Each row comes from the steps of one path. Every step used is in the known rows, and no mark comes twice. Write the path behind each row, first mark first.
Known rows
vofefo vufot zuzemob: 0.414  -1.767  1.259  0.345  -0.552  0.481  -0.195  1.000  -0.126  0.143  0.245  -1.288  0.846  0.450  -0.363  0.141  -1.261  1.032  0.437  0.567  0.549  -1.870
vofefo vufot: 0.397  -0.634  1.454  -0.479  -0.344  0.858  -0.308  0.654  -0.425  0.110  -1.017  -0.848  0.191  -0.196  -0.108  -0.031  -0.026  0.816  0.027  0.809  0.000  1.346
filaz bever: -0.996  -0.529  -0.243  -1.269  0.119  -0.182  -0.140  1.855  0.210  0.171  -0.364  0.515  -0.197  -0.058  1.379  -0.089  0.613  -0.382  1.165  0.029  0.901  -0.454
bever vofefo vufot: -0.122  0.449  0.821  -0.458  -1.126  2.191  -1.007  -1.046  -0.597  1.207  -0.820  -1.382  0.068  -1.996  -0.097  -0.256  0.668  0.938  0.896  0.677  -0.723  2.227
bivoge filaz bever vofefo: -1.768  -0.532  -1.252  -2.038  0.150  0.448  -1.762  1.200  1.507  1.336  -0.497  1.522  -0.987  -2.919  1.324  0.197  2.118  0.705  1.735  -1.639  1.893  0.239
zuzemob vufot papu befifug filaz bever vofefo: -1.898  -2.583  -1.931  0.160  -1.671  1.604  0.978  -0.605  0.621  1.657  1.559  1.983  0.191  -1.292  1.025  -1.152  -1.276  0.399  1.037  -1.099  3.134  0.267
papu befifug: 0.943  -1.911  0.118  -0.893  -0.209  -0.523  0.880  1.346  -1.234  0.456  0.104  1.366  0.091  1.067  0.445  -0.836  0.347  -1.236  2.153  0.975  0.259  0.147
befifug filaz bever vofefo vufot: -0.931  -0.249  -0.392  -1.034  -0.369  1.126  -0.134  -0.656  0.961  1.507  -0.916  -0.361  -0.431  -3.020  1.335  0.071  1.086  2.391  0.640  -0.871  1.483  4.719
vofefo vufot papu befifug filaz: 1.186  -3.292  0.320  -0.262  -0.667  -0.454  1.730  -0.320  -0.230  0.370  0.503  1.382  0.253  0.745  -0.103  -0.366  -2.296  1.614  0.498  -0.835  2.652  3.015
bever filaz: 0.061  1.565  0.983  0.030  0.839  0.308  -0.531  0.784  -0.846  0.130  -0.399  -0.715  -0.920  1.356  0.012  0.155  1.233  -1.614  0.082  0.081  -0.525  -0.757
vufot vofefo bever filaz: 0.523  4.526  0.335  1.523  1.291  -0.810  -0.979  -1.397  -1.414  -1.506  -0.521  -2.279  -0.696  1.777  -0.953  0.689  -0.149  -1.122  -0.902  0.643  -3.753  -1.433
filaz bever vofefo: -1.587  0.576  -0.873  -1.142  -0.733  1.111  -0.961  0.102  0.092  1.411  -0.139  0.042  -0.371  -1.862  1.461  -0.329  1.282  -0.195  2.086  -0.063  0.217  0.380
zuzemob vufot papu befifug filaz bever: -1.277  -3.666  -1.336  0.104  -0.855  0.246  1.746  1.112  0.878  0.524  1.327  2.545  0.305  0.510  0.956  -0.883  -1.861  0.306  0.105  -1.043  3.859  -0.639
befifug filaz: 1.058  -2.155  0.053  -0.696  0.724  -0.165  2.506  2.298  -0.871  0.256  -0.566  1.175  -0.898  -0.466  0.357  -0.636  0.926  0.979  -0.247  -0.578  1.402  1.247
vofefo bever filaz: 0.044  4.152  0.075  0.182  0.758  0.979  -0.638  0.421  -1.548  -0.010  -0.944  -1.381  -0.899  1.275  -0.503  0.411  0.385  -1.241  -0.664  0.425  -2.241  0.070
muvefen vufot vofefo: 0.527  -0.528  1.886  0.971  0.578  -2.575  -0.084  -0.610  0.000  -2.312  0.313  -0.912  0.992  0.925  0.022  -0.036  0.080  -0.642  0.354  -0.002  -1.061  -0.412
vufot papu befifug filaz bever: -0.263  -3.092  -1.365  -0.967  -0.226  -1.455  1.793  0.821  0.392  0.570  1.153  2.774  -0.144  0.886  1.347  -0.462  -1.700  0.524  1.659  -1.574  3.568  1.152
papu vufot: 1.983  -1.862  -0.337  -0.409  -0.461  0.427  0.606  2.380  0.152  0.351  -0.482  0.984  0.207  0.362  0.183  -0.746  0.666  -0.928  -1.125  0.914  -0.200  -3.862
bivoge filaz bever vofefo vufot: -1.826  -0.201  -0.382  -1.937  -0.100  1.020  -2.676  -0.014  2.196  1.195  -1.143  0.255  -0.495  -3.354  1.048  0.792  1.574  1.875  1.181  -1.296  1.823  2.513
befifug filaz bever vofefo: -0.936  -0.525  -1.368  -1.193  -0.083  0.598  0.857  0.491  0.258  1.539  -0.333  0.835  -0.941  -2.589  1.584  -0.448  1.670  1.181  1.282  -1.204  1.535  2.528
bever vofefo vufot muvefen: -0.128  0.734  0.914  1.388  0.266  2.397  -1.217  0.846  -0.934  1.146  -1.035  -1.828  0.701  -1.238  -0.396  -0.767  0.693  0.834  0.654  2.145  -1.760  1.452
muvefen vufot vofefo bever filaz befifug: -0.517  4.978  1.732  0.761  1.478  -2.457  -1.140  -3.896  0.437  -3.117  0.591  -1.999  0.207  1.127  -2.290  2.105  1.302  -1.731  -2.393  0.038  -3.632  0.675

Write each row's path
2.062  3.649  -0.590  1.800  0.750  -0.651  -1.074  -0.974  -0.170  -1.214  -0.583  -1.712  -0.314  1.903  -0.954  0.502  0.017  -1.782  -2.755  1.153  -3.966  -4.415 -> papu vufot vofefo bever filaz
-1.823  -1.265  -0.500  -1.088  -0.381  0.678  -2.617  0.195  2.367  1.354  0.122  -0.210  0.224  -2.764  0.778  0.894  0.315  2.053  1.570  -1.599  2.412  -0.769 -> bivoge filaz bever vofefo vufot zuzemob
-0.365  -1.671  -0.803  -1.269  0.760  -0.688  1.553  2.215  0.472  0.304  -0.523  1.365  -0.815  -0.741  1.554  -0.195  1.042  1.020  0.377  -1.045  2.277  1.608 -> befifug filaz bever
-0.484  -1.129  -0.789  -1.244  -0.577  0.374  0.033  -1.262  0.767  1.790  -0.532  0.584  -0.045  -2.184  1.553  -0.164  0.973  1.447  2.303  -0.441  1.699  5.879 -> papu befifug filaz bever vofefo vufot
-0.641  4.431  0.381  -0.866  0.858  0.484  -0.467  -1.398  -0.609  -0.618  -0.149  -0.688  -1.128  0.481  -2.206  1.584  1.666  -1.446  -2.106  0.624  -2.543  0.136 -> vofefo bever filaz befifug
0.138  4.678  1.475  1.748  1.306  -1.878  -1.360  -2.128  -0.505  -2.449  -0.231  -2.697  0.408  1.966  -0.652  0.916  -0.007  -1.585  -0.937  -0.128  -3.305  0.515 -> muvefen vufot vofefo bever filaz
-0.271  -1.347  1.363  0.047  -0.688  -0.796  0.409  0.359  0.008  -0.922  1.060  0.466  1.096  1.274  -0.034  -0.269  -1.840  -0.407  0.267  -1.358  1.498  -0.412 -> muvefen vufot papu
0.068  -1.209  1.137  0.015  -1.067  0.945  -0.266  -0.161  -0.300  -0.097  0.191  -0.418  0.465  0.604  -0.524  0.022  -2.536  1.174  -0.253  -0.189  1.058  -0.197 -> vofefo vufot papu
0.044  -1.032  0.198  -0.120  -2.163  1.383  -0.764  -2.429  -0.594  1.486  0.862  -0.056  0.712  -0.358  -0.240  -0.439  -2.020  0.415  2.185  0.161  0.594  1.810 -> bever vofefo vufot papu befifug
-1.129  -1.771  -0.826  -0.631  -1.024  -1.344  0.720  -1.579  1.092  0.705  1.643  1.874  0.866  -0.720  1.636  -0.419  -0.872  0.264  2.530  -2.499  3.304  4.015 -> muvefen vufot papu befifug filaz bever vofefo
-1.198  4.139  0.645  1.534  0.778  0.424  -0.861  -2.935  -0.024  -2.155  0.484  -1.898  -0.481  0.524  -3.010  1.368  0.940  -1.531  -3.949  1.446  -3.769  -3.156 -> zuzemob vufot vofefo bever filaz befifug
1.943  -2.941  -0.513  0.504  -0.699  0.057  0.663  2.617  0.424  0.459  0.727  0.636  0.853  0.975  -0.146  -0.585  -0.478  -0.716  -0.744  0.697  0.423  -7.130 -> papu vufot zuzemob
1.910  -1.502  -0.298  1.466  1.004  0.642  0.474  4.293  -0.114  0.245  -0.700  0.603  0.823  1.171  -0.179  -1.202  0.787  -1.114  -1.455  2.419  -1.143  -4.674 -> papu vufot muvefen
-0.146  4.735  0.650  0.503  1.341  -1.402  -0.804  -3.178  -0.427  -2.061  0.332  -1.675  -0.919  0.965  -2.585  1.848  1.101  -1.367  -2.433  0.844  -4.015  -1.358 -> vufot vofefo bever filaz befifug
-0.479  3.966  0.356  2.490  0.627  1.041  -1.038  -1.148  -0.968  -1.475  -0.351  -2.622  -0.289  1.306  -1.314  0.165  -0.405  -1.381  -2.515  1.241  -3.421  -3.196 -> zuzemob vufot vofefo bever filaz
-0.642  -1.278  0.581  2.231  0.855  2.307  0.439  4.007  -0.968  0.049  -0.474  -0.192  0.734  0.679  -0.558  -1.541  0.318  -0.754  -1.237  2.473  -0.686  -3.484 -> zuzemob vufot muvefen
0.647  -2.124  -0.322  -0.179  -1.512  0.828  0.954  -2.031  -0.417  1.554  0.718  0.772  0.107  -1.045  -0.084  -0.494  -1.595  1.874  1.444  -0.950  1.890  3.878 -> bever vofefo vufot papu befifug filaz
-0.619  -2.904  -0.227  -0.709  -0.125  -2.669  1.461  0.125  1.332  -0.414  1.503  2.365  0.989  1.114  1.605  -0.165  -1.520  0.075  1.650  -2.388  4.033  3.085 -> muvefen vufot papu befifug filaz bever
2.460  1.086  -1.039  1.140  -0.018  -0.655  0.168  0.193  -0.425  -1.218  -0.659  -0.689  0.367  0.815  -0.747  -0.241  -0.741  -0.426  -2.180  1.545  -3.405  -4.527 -> papu vufot vofefo bever
0.969  1.974  -0.113  0.849  0.416  -0.821  0.233  -0.278  -1.586  -1.418  -0.512  -1.212  -0.156  0.726  -0.751  -0.022  -0.892  0.096  -0.442  1.129  -3.272  -1.519 -> vufot vofefo bever
-0.278  -2.727  -0.420  -0.841  -0.548  -0.949  0.853  -0.362  1.035  0.489  0.530  1.577  0.321  0.451  1.038  0.099  -2.243  1.544  1.067  -1.311  3.517  3.371 -> vofefo vufot papu befifug filaz bever
1.544  -3.090  -0.406  -0.873  0.428  -1.051  2.654  1.735  -0.972  0.535  -0.054  2.189  -0.498  0.400  0.643  -0.924  0.770  0.079  1.323  -0.146  1.640  2.280 -> papu befifug filaz
1.395  3.897  -0.235  0.827  0.925  -1.208  -0.873  -2.720  0.807  -1.924  0.200  -1.071  -0.474  1.052  -2.631  1.742  1.302  -1.953  -4.155  1.291  -4.248  -4.328 -> papu vufot vofefo bever filaz befifug
